Each row comes from the steps of one path. Every step used is in the known rows, and no mark comes twice. Write the path behind each row, first mark first.
Known rows
faduk-zirad-melav-baves-mitu: [-1.04 -1.28 -0.47  0.45  0.36  0.49 -2.42  0.15  0.03  0.23  0.04 -0.31
 -1.43 -0.41 -0.32 -2.22 -0.26  0.28  1.00  1.41 -0.77  2.77 -0.19  5.56
  0.60 -1.70  1.74  0.18]
melav-tizuf-faduk: [-0.06 -0.30  0.03 -0.11 -0.66 -0.51  2.24  1.29  1.40 -0.01  0.55  0.03
  0.74 -0.97  1.16  0.88  0.07 -0.17  0.26 -1.28  1.63  0.98 -0.53 -6.72
 -0.31 -0.50 -1.36  0.33]
faduk-tizuf-melav-baves-mitu: [-0.51 -0.21  0.16  2.85  2.67 -0.47 -2.81  0.36 -0.93 -0.82  1.09 -0.80
 -1.84 -2.91  2.15 -0.01  0.39  0.62  2.10  1.14 -2.43 -0.52 -1.23 -2.47
  0.12  0.67  1.41  0.34]
melav-baves-mitu-zirad-faduk: [-0.48 -0.82 -0.47 -0.25  1.45 -0.67 -0.70 -0.80  1.49  0.06 -1.32 -1.16
  1.61  0.61 -0.47 -0.51 -0.13  1.04  1.26  0.29 -2.76 -2.67 -2.18  4.41
  0.49  0.24  0.71 -0.07]
zirad-faduk: [-0.21 -1.07  0.01  0.50 -0.37 -0.12  0.82 -0.15  1.81  0.14 -0.18 -0.19
 -0.32  1.01 -1.49  0.39  0.71 -0.09  1.08  0.59 -0.56 -1.67 -2.44 -1.24
  0.55  0.44 -1.01  0.16]
melav-baves-faduk: [-0.62 -0.53  0.54  1.56  1.63  0.76 -2.00  0.10  0.07  0.18  0.36  0.51
  0.56 -0.56 -0.12 -1.08 -0.06  0.27  0.22 -2.80 -1.74 -1.57  0.97  1.07
  0.11  1.48  0.36  1.14]
mitu-zirad-melav-tizuf-faduk: [ 0.39 -0.22 -0.37 -2.41 -1.99 -0.86  1.24  0.94  1.03  1.43 -0.76 -0.10
  2.23  2.30  1.23  1.32 -0.07 -0.36 -1.09 -1.49  2.71  1.93  1.49 -3.76
 -0.18 -1.45 -2.01 -0.46]
baves-melav-tizuf-faduk-zirad: [ 0.49  1.59 -0.17  0.47 -1.92 -1.05  5.13  0.00 -0.32 -0.68 -0.24 -0.37
 -1.14  0.49 -0.55 -2.14 -1.11  0.43 -1.04 -1.24  1.61  2.10  2.52 -2.99
 -0.82 -0.70 -0.44 -0.32]
malog-faduk-zirad-melav-baves: [-0.68 -0.84 -0.05 -0.80  1.89  0.93 -2.19  0.30  2.09  0.82  0.72  0.64
 -1.29  0.76 -0.39 -2.30  0.09  0.12 -0.19 -1.01  0.72  4.08  0.56  4.19
  0.43 -0.61  0.46  0.68]
mitu-zirad-melav-baves: [-0.10 -0.40 -0.24 -1.34  1.13 -0.30 -3.12 -0.26  0.47  1.49 -0.78  0.15
  1.02  1.41  0.14  0.38  0.56 -0.26 -1.21 -1.87 -0.38  0.36  1.49  2.77
  0.27 -0.33 -0.28  0.25]
malog-faduk: [ 0.08 -0.59  0.41 -0.11  2.51  0.56  0.49 -0.09  1.07 -0.47  1.13  0.86
  0.30 -0.67  0.11  0.69  0.30  0.10  0.17 -0.68  0.35 -0.42 -1.10 -0.50
 -0.20  0.92  0.16  0.41]
melav-tizuf-faduk-zirad-mitu: [ 0.03  1.56 -0.17 -0.12 -3.06 -0.44  1.46  0.88  2.37  0.91 -0.01  0.80
 -0.17  0.43 -0.29 -1.78  0.13  0.02 -0.21 -0.89  3.71  1.58  1.31 -3.63
 -0.19 -1.56 -2.88 -0.37]
tizuf-faduk-zirad-mitu: [-0.11  1.10 -0.22  0.29 -3.63 -0.50  1.02  0.16  1.80 -0.01  0.32  1.16
 -1.12 -0.04 -0.02 -1.43  0.21 -0.42 -1.11 -1.06  1.73 -0.56 -0.03 -2.44
  0.09 -1.53 -2.66 -0.53]
mitu-zirad-melav: [ 0.48 -0.27 -0.24 -1.75 -0.45 -0.25 -1.03 -0.37 -0.66  1.34 -0.85  0.42
  0.75  2.39 -0.31  1.32  0.40 -0.53 -1.21 -0.65  0.87 -0.30  1.41  0.89
  0.10 -0.60 -0.96 -0.56]
mitu-zirad-melav-tizuf-faduk-baves: [ 0.49  0.17 -0.30 -2.98 -2.90 -0.26  1.03  0.40 -0.72  1.05 -1.47 -0.35
  2.76  1.55 -0.05  1.45 -0.15 -0.72 -1.78 -0.28  2.55  1.25  2.11 -1.06
 -0.23 -1.43 -0.80  0.02]
mitu-zirad-faduk-malog: [ 0.77  2.66 -0.52 -2.23 -0.54 -0.41  0.13 -0.51  0.77  0.04 -0.87 -0.38
 -0.39  0.35 -1.17  1.84 -0.15 -0.16 -0.49  2.26 -1.18 -2.61 -2.04  1.12
 -0.01  0.62 -0.96 -1.68]
tizuf-melav: [ 0.42 -0.13  0.30  1.22  1.12  0.17 -0.43  0.31  0.73 -0.36  0.15  0.25
 -1.22 -2.43  1.33  0.13  1.22  0.18  0.88 -0.30 -0.36 -1.77 -2.09 -4.63
 -0.33  0.36 -0.87  0.67]
malog-faduk-tizuf-melav-baves-mitu: [-0.50 -0.51  0.35  2.16  4.40  0.05 -2.11  0.28  0.43 -1.08  1.72 -0.46
 -0.97 -2.80  2.68 -0.17  0.19  1.14  2.22  0.48 -1.89  0.44 -1.71 -0.88
 -0.02  1.32  1.76  0.38]
baves-faduk-zirad-mitu: [ 0.15  1.47  0.30  1.05 -2.38  0.78 -0.73 -0.45 -0.23  1.04 -0.29  1.64
 -0.53  1.93 -1.94 -2.70 -0.29  0.08 -0.27 -1.27  1.63 -1.57  2.70  2.17
  0.03  0.25 -1.68 -0.30]
malog-faduk-baves-melav-tizuf: [ 0.83  0.69  0.58 -0.14  2.23  0.46  3.56 -1.09 -1.58 -0.98 -0.26 -0.23
  2.12 -0.14 -2.07 -0.35 -0.47  0.30 -0.65  0.32  1.36  0.58  2.29  3.20
 -1.11  1.90  1.93  0.69]
melav-baves-faduk-zirad: [-0.60  0.98  0.20  1.21  0.36  0.95 -1.75  0.12 -0.23  0.59  0.05  0.62
 -1.53  0.01 -1.02 -3.24 -0.60  0.50  0.06 -2.38 -0.87  0.12  2.42  1.58
  0.16  0.41  0.62  0.87]
zirad-melav-tizuf-faduk-baves-mitu: [-0.41 -2.23 -0.20 -0.88 -2.32  0.37  1.48  0.84 -0.74 -0.44 -0.36 -0.89
  2.54 -0.82  0.56  1.08 -0.41 -0.47  0.53  2.48  1.63  2.29 -0.99  0.66
  0.00 -1.66  1.15  0.24]
melav-tizuf: [ 0.27  0.24  0.26  0.24  1.37  0.23  0.54  0.62  0.39  0.83  0.15  0.23
  0.60 -0.35 -0.62  0.50  0.42  0.04  1.15  0.14  1.72  0.61  0.63 -3.62
 -0.32  0.34 -0.42  0.38]
mitu-zirad-faduk: [ 0.41  0.51 -0.29 -1.19 -0.68 -0.79  0.88 -0.72  1.15  0.83 -1.38 -0.23
  0.54  2.34 -1.47  0.54  0.40  0.21  0.07 -0.27 -0.40 -2.97 -0.80 -0.40
  0.33  0.40 -1.37 -0.46]

Write each row's path
[ 0.35  0.74  0.55  1.24  2.45  0.00 -0.61  0.33  0.05 -0.30  1.72  0.50
 -1.80 -0.89  1.68  0.87  0.66  0.25  0.83 -0.09  0.27 -0.05 -0.41 -5.02
 -0.19  1.43 -0.42 -0.03] : malog-faduk-tizuf-melav
[-0.19 -0.37  0.29  1.69  2.68  0.17 -2.41  0.53  1.88 -0.29  0.25  0.01
 -1.00 -3.48  1.38 -0.82  1.41  0.50  1.01 -1.55 -1.69 -1.09 -2.00 -2.61
 -0.19  0.72 -0.35  1.43] : tizuf-melav-baves
[-1.03 -1.78 -0.25 -0.27  2.01  0.97 -1.66  0.08  1.38 -0.02  0.63  0.04
 -0.64 -0.20  0.29 -2.44 -0.57  0.71  1.02  0.95 -0.36  3.65 -0.93  6.88
  0.41 -0.95  2.00  0.43] : malog-faduk-zirad-melav-baves-mitu
[ 0.41  2.02  0.30  0.07 -0.08  1.10 -0.88  0.17 -1.36 -0.69  0.78  0.66
 -0.53 -1.44 -0.15  1.12 -0.83 -0.35 -0.43  0.94 -1.09 -1.63 -0.35  0.83
 -0.43  1.58  0.29 -0.92] : baves-faduk-malog
[ 0.39  1.10  0.35  1.93  0.78 -0.44 -1.08  0.32 -1.16  0.04  1.05  0.09
 -2.69 -1.10  1.25  1.21  0.97 -0.22  0.86  0.29 -0.27 -0.71  0.00 -7.02
 -0.18  0.71 -0.69 -0.13] : faduk-tizuf-melav
[-0.75 -0.30 -0.27  0.05  0.16  0.52 -2.75  0.39  0.89  1.15  0.11  0.34
 -2.07  0.46 -1.07 -2.04  0.36 -0.26 -0.25 -0.60  0.35  3.07  1.20  2.76
  0.54 -1.33  0.29  0.58] : faduk-zirad-melav-baves
[-0.43 -1.78 -0.12  0.42 -0.92  0.53  1.23 -0.91 -0.66 -1.14 -0.94 -1.01
  0.95 -0.67 -2.15  0.26  0.01  0.03  1.68  3.67 -1.39 -2.79 -3.33  4.09
  0.58  0.02  1.67  0.29] : zirad-faduk-baves-mitu
[ 0.81  2.03 -0.57 -3.46 -2.03 -0.53  0.35  1.20  0.75  0.66 -0.29 -0.23
  1.16  0.33  1.43  2.73 -0.58 -0.63 -1.64  1.16  1.76  2.43  0.23 -1.78
 -0.50 -1.11 -1.55 -1.67] : mitu-zirad-melav-tizuf-faduk-malog
[-0.17 -1.26 -0.02 -1.35 -2.63  0.40  1.11  0.95  0.06  0.41 -0.25 -0.19
  1.73  0.12 -0.03  1.15  0.27 -1.05 -0.73  0.60  2.61  2.58  0.39 -1.99
  0.09 -1.34 -0.47  0.63] : zirad-melav-tizuf-faduk-baves
[ 0.36 -0.27  0.17  0.91 -1.19 -0.33  3.49 -1.84 -1.39 -1.34 -1.29 -0.90
  0.75  1.08 -3.40 -0.19  0.05 -0.33 -0.68  1.36 -1.36 -2.70 -0.19  4.38
 -0.02  1.32  0.98  0.26] : zirad-faduk-baves-melav
[-0.22  0.44  0.55  1.65  4.07 -0.03 -2.61  0.50  1.17 -0.21  1.80  0.17
 -1.48 -1.82  2.10  0.06  0.75  0.58  1.00 -1.31 -1.11  0.81 -0.43 -3.50
 -0.04  1.70  0.17  0.77] : malog-faduk-tizuf-melav-baves
[ 0.33  0.25 -0.29 -0.51  0.88 -0.46  0.16 -0.87 -1.81 -0.33 -0.88 -0.18
  0.99 -0.48  0.44  0.71 -0.47  0.52  0.34  0.87 -0.97 -3.10 -0.42  1.43
 -0.24 -0.19  0.99 -0.69] : baves-mitu-zirad
[-0.12 -0.46  0.63  2.15  1.92  0.85 -2.16  0.47  1.00  0.09  0.10  0.31
 -0.07 -2.09  1.33 -1.73  0.56  0.78  0.99 -2.82 -1.88 -1.78 -0.48 -1.30
 -0.17  1.53 -0.31  1.57] : tizuf-melav-baves-faduk
[ 0.67 -0.01  0.54  0.15  1.67  0.38  3.11 -1.80 -2.16 -1.95 -0.01  0.07
  1.24 -0.49 -1.69  0.07 -0.33 -0.07 -1.55  0.02 -0.57 -1.59  0.93  4.73
 -0.80  1.91  1.97  0.46] : malog-faduk-baves-melav
[ 0.49  0.14  0.19  0.82 -0.58 -1.29  4.93  0.11 -0.13 -1.10  0.15 -0.49
  1.24 -0.02  0.24  0.17 -0.60  0.15 -1.05 -1.55  0.82  0.48  1.11 -3.82
 -0.89  0.29 -0.54 -0.13] : baves-melav-tizuf-faduk
[ 0.53  1.09 -0.76 -2.95 -1.65 -0.46  0.76  0.93 -0.11 -0.21 -0.32 -0.84
  1.77 -0.48  2.15  2.42 -1.26 -0.02 -0.39  2.96  0.93  2.18 -1.09  0.63
 -0.48 -1.44 -0.02 -2.09] : baves-mitu-zirad-melav-tizuf-faduk-malog
[ 0.62  0.50  0.39  0.96 -0.06 -0.11  2.31 -1.68 -3.46 -1.61 -0.68 -0.24
  0.47 -0.83 -2.20  0.24 -0.18 -0.48 -1.64  0.38 -1.04 -2.44  1.57  3.11
 -0.57  1.20  1.82  0.35] : faduk-baves-melav
[ 0.19 -1.21 -0.42 -1.25 -0.13 -0.18 -0.62 -0.60 -1.50  0.43 -0.97 -0.19
  1.46  1.53  0.46  1.14 -0.29  0.03  0.02  1.23 -0.08 -0.72 -0.03  3.85
  0.12 -0.95  0.79 -0.86] : baves-mitu-zirad-melav
[ 0.26 -1.22 -0.17 -2.61  0.63  0.86 -0.25 -1.17 -1.88 -0.26 -1.03 -0.09
  2.91  0.87 -0.25  1.03 -0.56  0.07 -0.66  2.08  0.40 -0.35 -0.07  7.66
 -0.05 -0.21  2.04 -0.24] : malog-faduk-baves-mitu-zirad-melav
[ 0.12 -1.37 -0.55 -2.00 -1.66 -0.89  1.48  0.69  0.32  0.59 -0.90 -0.70
  2.79  1.45  1.80  1.21 -0.79  0.29  0.10  0.54  1.70  1.52  0.15 -0.74
 -0.15 -1.79 -0.43 -0.77] : baves-mitu-zirad-melav-tizuf-faduk
[ 0.09  1.65 -0.04  0.56 -1.49  0.17 -0.70 -0.38  0.63  0.81 -0.09  1.29
 -1.45  0.47 -1.74 -1.97  0.57 -0.22 -0.26  0.00  1.86 -0.98  1.01  0.89
  0.02 -0.68 -1.72 -0.54] : faduk-zirad-mitu
[ 0.12 -0.67 -0.49 -0.66 -0.24 -0.70  1.21 -0.95  0.29 -0.05 -1.57 -0.81
  1.14  1.49 -0.67  0.40 -0.25  0.76  1.36  1.57 -1.47 -3.33 -2.08  2.23
  0.45 -0.06  0.16 -0.75] : baves-mitu-zirad-faduk
[-1.01 -0.85 -0.43 -0.33 -1.79 -0.20 -1.14  0.94  2.00  0.37  0.51  0.18
 -1.93 -0.06  0.95 -1.60  0.00 -0.44 -1.10 -1.83  0.08  3.58  0.03 -0.75
  0.66 -2.16 -0.68  0.54] : tizuf-faduk-zirad-melav-baves
[ 0.25 -0.87 -0.37 -1.79 -1.16  0.41 -0.88 -1.16 -3.15  0.11 -1.70 -0.42
  2.09  0.58 -0.73  1.17 -0.28 -0.44 -0.70  2.49 -0.11 -1.27  0.52  6.12
  0.11 -0.99  1.84 -0.51] : faduk-baves-mitu-zirad-melav
[ 0.24  1.80  0.41  1.09  1.85  1.17 -2.97  0.69  0.76 -0.77  0.62  0.11
 -0.91 -4.06  1.55 -0.53  0.07  0.48  0.57 -0.64 -2.83 -1.22 -1.88  0.11
 -0.53  1.79  0.12  0.51] : tizuf-melav-baves-faduk-malog
[-0.67 -1.92  0.39  0.81  0.65  1.04 -2.77  0.43  0.30  1.03  0.31  0.48
  1.06  1.38 -0.11 -0.70  0.13 -0.19 -0.14 -2.45 -0.74  0.85  1.25  3.10
  0.47  0.67  0.11  0.93] : zirad-melav-baves-faduk
[ 0.02  0.78  0.03 -0.48  1.17  0.71  0.70 -0.12  0.86 -0.12  0.78  0.96
 -1.94 -0.25 -0.76 -1.62 -0.17  0.30  0.13 -0.42  1.04  1.12  0.28  0.49
 -0.12 -0.10  0.25  0.17] : malog-faduk-zirad
[-0.12 -0.59 -0.08 -1.19  0.32  0.98 -0.18  0.13  1.11  0.77  0.65  0.96
 -1.65  1.67 -0.71 -1.30 -0.01 -0.13 -0.26  0.09  1.90  3.54  0.58  2.18
  0.25 -0.98 -0.06 -0.07] : malog-faduk-zirad-melav
[ 0.13  1.58 -0.13  0.60  0.95 -1.37 -2.21 -0.09  1.19  1.03 -0.67 -0.96
 -1.35  1.07  0.52 -0.03  0.90  0.68  0.73 -0.81 -1.83 -1.66  0.29 -3.17
  0.44  0.95 -1.35 -0.05] : mitu-zirad-faduk-tizuf-melav-baves
[ 0.33  1.65 -0.24 -0.48 -0.83 -1.42  0.08 -0.63 -0.90  1.19 -0.53 -0.39
 -0.90  3.81 -1.20  1.56  0.09 -0.15 -0.05  0.48 -0.17 -2.03  1.62 -2.84
  0.62  0.69 -1.24 -1.33] : mitu-zirad-faduk-tizuf
[ 0.41  1.03  0.68  2.39 -0.06  0.21 -1.04  0.36 -2.09  0.19  0.87  0.46
 -1.73  0.18  0.99  0.18  0.12  0.14  0.75 -1.11 -0.49 -1.60  1.67 -5.56
 -0.04  1.67 -0.61  0.00] : baves-faduk-tizuf-melav
[ 0.00  0.60  0.43  0.59  2.20 -0.09 -0.31  0.08 -0.92 -0.12  1.96  0.73
 -1.20  0.77  0.47  1.64  0.01 -0.34  0.11 -0.04  0.49  0.57  0.92 -3.36
  0.03  1.43  0.29 -0.52] : malog-faduk-tizuf
[ 0.40 -0.60 -0.39 -1.57  0.41 -0.10 -0.02  0.04 -0.76  1.45 -1.29 -0.55
  2.46  2.04  0.07  0.65 -0.36  0.50  0.97  1.68  1.85  1.31  1.25  2.53
 -0.20 -0.96  0.52 -0.75] : baves-mitu-zirad-melav-tizuf
[ 0.58  0.33  0.21  0.50 -0.76 -0.22  3.90 -1.09 -0.70 -0.36 -1.61 -1.32
  1.76  1.65 -4.00 -0.60 -0.08  0.15  0.18  1.83  0.56 -0.67  1.14  3.09
 -0.42  1.28  0.81  0.41] : zirad-faduk-baves-melav-tizuf
[-0.78 -1.08 -0.05  2.76  1.58 -0.61 -1.77  0.19  1.23 -0.51  0.39 -1.51
 -1.60 -1.16  1.01 -0.38  0.57  0.97  3.05  1.81 -2.84 -0.79 -2.90 -1.22
  0.65  0.75  0.67  0.21] : zirad-faduk-tizuf-melav-baves-mitu
[-0.68 -1.82  0.06  0.40  1.37  0.38 -2.90  0.37  1.23  0.78  0.48  0.16
  0.15  0.12  0.11  0.21  0.85 -0.55 -0.20 -0.96 -0.38  1.62 -0.38  1.86
  0.47 -0.21  0.14  0.86] : zirad-melav-baves
[-0.25  0.69 -0.30 -0.03 -2.49 -0.35  1.96  0.57  0.54 -0.49  0.56  0.49
 -2.51 -0.75  0.74 -1.04 -0.34 -0.40 -0.86 -1.25  0.30  0.50 -0.38 -4.63
  0.10 -1.63 -1.10 -0.07] : tizuf-faduk-zirad
[ 0.37 -0.07  0.24  0.65 -2.01 -0.79  4.18 -1.04 -2.45 -2.39 -0.24 -0.36
  0.51 -1.31 -0.54  0.59 -0.60 -0.67 -2.47 -0.69 -1.24 -2.04  0.27 -0.10
 -0.56  0.39  0.76  0.27] : tizuf-faduk-baves-melav
[ 0.16  1.44 -0.18 -0.76 -1.21 -0.15  0.85  0.83  0.47 -1.80  1.40  0.16
 -1.17 -3.40  1.85  2.42 -0.43 -0.89 -1.20  0.96 -1.05 -0.58 -3.33 -3.81
 -0.34 -0.22 -0.68 -1.02] : tizuf-faduk-malog
[ 0.05  0.98  0.57  1.81 -0.34  0.14 -0.76  0.05 -3.09  0.45  1.13  0.71
 -1.06  1.93 -0.24  0.85 -0.60 -0.38  0.02 -0.82 -0.20 -1.24  3.10 -3.79
  0.24  1.59  0.03 -0.45] : baves-faduk-tizuf
[-0.43 -0.71 -0.42 -0.68 -3.50 -0.13  0.93  0.74  0.70  0.18  0.42  0.48
 -2.10  0.96  0.48 -0.74 -0.12 -0.80 -1.15 -0.78  1.35  2.96 -0.13 -2.53
  0.48 -2.40 -1.21 -0.36] : tizuf-faduk-zirad-melav
[-0.99 -2.98 -0.11  0.81  1.71  0.29 -2.62  0.18  0.31 -0.06  0.34 -0.42
  0.90 -0.95  0.66  0.02  0.24  0.06  1.11  0.83 -1.34  1.36 -1.66  4.39
  0.49 -0.58  1.70  0.48] : zirad-melav-baves-mitu
[-0.17 -0.50  0.10 -0.21 -1.99  0.09  1.49  0.07 -0.92 -1.32  0.20  0.10
  0.29 -2.15  0.16  1.19  0.11 -1.00 -1.39 -0.45 -0.35 -1.67 -1.33 -2.71
  0.02 -0.49  0.04  0.63] : tizuf-faduk-baves
